What can hang from each mark:
k_960: k_346 k_461
k_431: k_638
k_852: k_346
k_793: k_346
k_346: k_666 k_689 k_852 k_960
k_666: k_346 k_737
k_461: k_638 k_960

Every row comes from one small tree of marks. The marks that hang from a mark follow it in brackets, in the order of their numbers. Every link used is in the known rows. Which tree was each row made from?
In the rows, 128 means zero.
Known rows:
k_346(k_666 k_689 k_852 k_960(k_461)): [ 87 120 114 159 171 165 120 115 163 156 112  97 189 125  93  87  75  94
  90  95 133 119 109 161]
k_960(k_461): [115 119 150 141 185 143  97 112 134 178 146 137 177 143 113  53 158  94
 144 147 189 132 118 137]
k_346(k_689 k_852 k_960(k_461)): [ 65 119 126 172 179 160 107 113 150 158 141 117 171 118  98 113 101 123
 111  93 170 120 110 158]
k_346(k_666 k_852): [154 104 132 128 163 150 129 125 170 177  65 121 198 135  93  30 101  77
  79 139 103 120 123 141]
k_431(k_638): [127  88 151 108 168 143 100 149 132 178 143 149 178 151 103 104 123  93
 128 169 164 119 134 119]
k_960(k_346(k_666)): [152 127 133 103 178 163 118 111 147 169 103 117 202 151 100  50 158  81
  98 141 107 125 129 127]
k_793(k_346(k_666 k_689 k_852)): [130 136 140 131 151 140 136 139 175 167  72 158 171 104  87 108 126 130
  67 117 103 118 125 128]
k_346(k_666 k_689 k_852): [126 116 131 126 151 144 136 127 167 165  71 142 189 116  89  85  99 115
  74 125 100 119 119 152]
k_793(k_346(k_666(k_737) k_689 k_852)): [101 151 134 139 145 135 127 134 165 154  76 185 159 113  90  90 137 119
  70 127 111 121 103 113]
k_852(k_346): [120 116 136 142 176 146 113 125 119 182  86 177 178 127 104  96 158 136
 117 153 181 137 133 127]
k_793(k_346(k_666(k_737) k_689 k_960)): [ 55 156 123 129 156 144 119 142 137 154  99 156 145 133  94 115 103 137
  99 113 127 131 107 115]
k_793(k_346(k_666 k_689 k_960(k_461))): [ 81 147 130 143 174 155 116 129 145 161 134 124 161 129  99 118 127 121
 111 103 153 130 114 133]
k_960(k_346(k_666(k_737) k_689 k_852)): [106 146 118 131 157 159 122 106 155 142 102 148 190 127  93  84 151  94
  76 121  92 115 103 129]
k_346(k_852): [133 105 143 141 170 146 114 127 160 179  92 146 180 132  96  50 120 107
  96 137 136 120 125 137]
k_793(k_346(k_666)): [155 132 147 114 165 138 123 140 153 184  87 148 169 139  99  58 151 103
  95 141 127 129 130 113]
k_461(k_638 k_960(k_346(k_689 k_852))): [ 94 139 142 145 146 162 102 117 135 159 124 155 204 119  93 149 147 115
  92 118 104 137 140 140]
k_666(k_737): [ 89 125 145 125 170 135 103 122 127 170 113 176 164 146 108  47 144 106
 134 159 161 134 109 121]
k_346(k_666(k_737) k_689 k_960): [ 52 130 115 125 155 151 121 127 133 153  97 134 164 144  96  97  80 119
 106 121 121 133 102 140]
k_960(k_346(k_852) k_461(k_638)): [147 120 142 158 175 174  86 106 147 160 158 112 203 120 110  84 215  45
  99 133 147 123 133 131]
k_793(k_346(k_689 k_960)): [ 64 139 142 133 172 144 112 144 137 170 123 156 137 118  97 151 122 170
 118 100 155 130 133 123]
k_666(k_346(k_852) k_737): [ 98 137 133 148 170 151 104 142 134 170  91 152 180 122  99  35 196 107
  98 171 181 117 114 123]

Write each row's tree:
[107 141 149 132 167 161  88 107 120 148 182 133 189 111 114 152 228  94
 129 134 155 135 130 140]
k_960(k_346(k_689) k_461(k_638))
[104 114 119 137 183 164 109 119 140 173 124  85 185 156 103  38  98  71
 122 124 151 131 115 146]
k_346(k_666 k_960(k_461))
[ 54 121 118 152 170 157 116 130 115 166  97 163 161 111  97 168 112 169
 113 110 178 138 128 142]
k_852(k_346(k_689 k_960))
[115 128 130 127 174 155 121 148 150 180  89 114 161 146  96  74 102 113
  97 117 121 130 131 118]
k_793(k_346(k_666 k_960))
[130 118 124 137 155 145 121 123 161 164  71 145 187 140  94  14 108  68
  80 149 111 124 105 127]
k_346(k_666(k_737) k_852)
[ 79 136 127 152 197 169  89 133 112 177 145  97 182 136 108  56 179 115
 140 146 216 125 126 140]
k_666(k_346(k_960(k_461)))
[114 136 150 125 157 162  90 117 116 173 133 137 205 153 103 106 164  90
 122 146 129 150 145 127]
k_461(k_638 k_960(k_346))
[105 147 138 110 140 161 110 119 120 159 115 134 218 139  94 134 137  99
 101 134  89 147 139 143]
k_461(k_638 k_960(k_346(k_666 k_689)))
[ 70 135 134 157 167 152 119 142 161 166 103 150 145 106  89 151 106 161
  91  86 138 121 128 129]
k_793(k_346(k_689 k_852 k_960))
[ 62 124 107 145 154 156 127 126 156 149  78 130 172 132  88  88  63 109
  80 104 106 121 100 142]
k_346(k_666(k_737) k_689 k_852 k_960)
[135 133 126 121 163 165 130 113 166 154  94 133 202 118  89 103 134 106
  72 114  87 112 124 140]
k_960(k_346(k_666 k_689 k_852))
[ 68 113 125 148 167 156 120 127 154 166 101 130 165 121  90 126  82 143
  95  93 134 120 122 153]
k_346(k_689 k_852 k_960)
[ 88 111 125 177 175 173  88 126 103 171 134 114 182 115 112 127 169  84
 123 135 201 145 131 136]
k_852(k_346(k_960(k_461(k_638))))
[107 136 152 147 162 135 120 139 166 169  99 183 152  98  93 125 150 156
  89 113 139 120 129 124]
k_793(k_346(k_689 k_852))
[141 129 137 162 193 171  96  97 158 162 152 122 200 135 105  58 185  75
 111 123 163 116 122 129]
k_960(k_346(k_852) k_461)
[110 136 130 145 183 160 109 132 147 173 125 106 166 150 100  61 128  89
 112 117 160 129 121 120]
k_793(k_346(k_666 k_960(k_461)))
[ 73 129 108 159 174 166 118 116 120 159 104 129 189 121 101 132 114 123
 107 112 176 136 116 151]
k_852(k_346(k_666 k_689 k_960(k_461)))
[ 50 136 101 147 155 157 123 126 114 150  77 158 173 124  95 134 102 133
  94 124 148 138 106 132]
k_852(k_346(k_666(k_737) k_689 k_960))
[ 68 147 130 145 158 145 110 138 132 157  94 169 172 102  97  87 201 139
  97 155 170 116 111 135]
k_666(k_346(k_689 k_852) k_737)
[ 31 146 114 162 165 161 106 142 128 155  99 136 164 105  93 108 148 146
  96 127 166 116 110 139]
k_666(k_346(k_689 k_852 k_960) k_737)
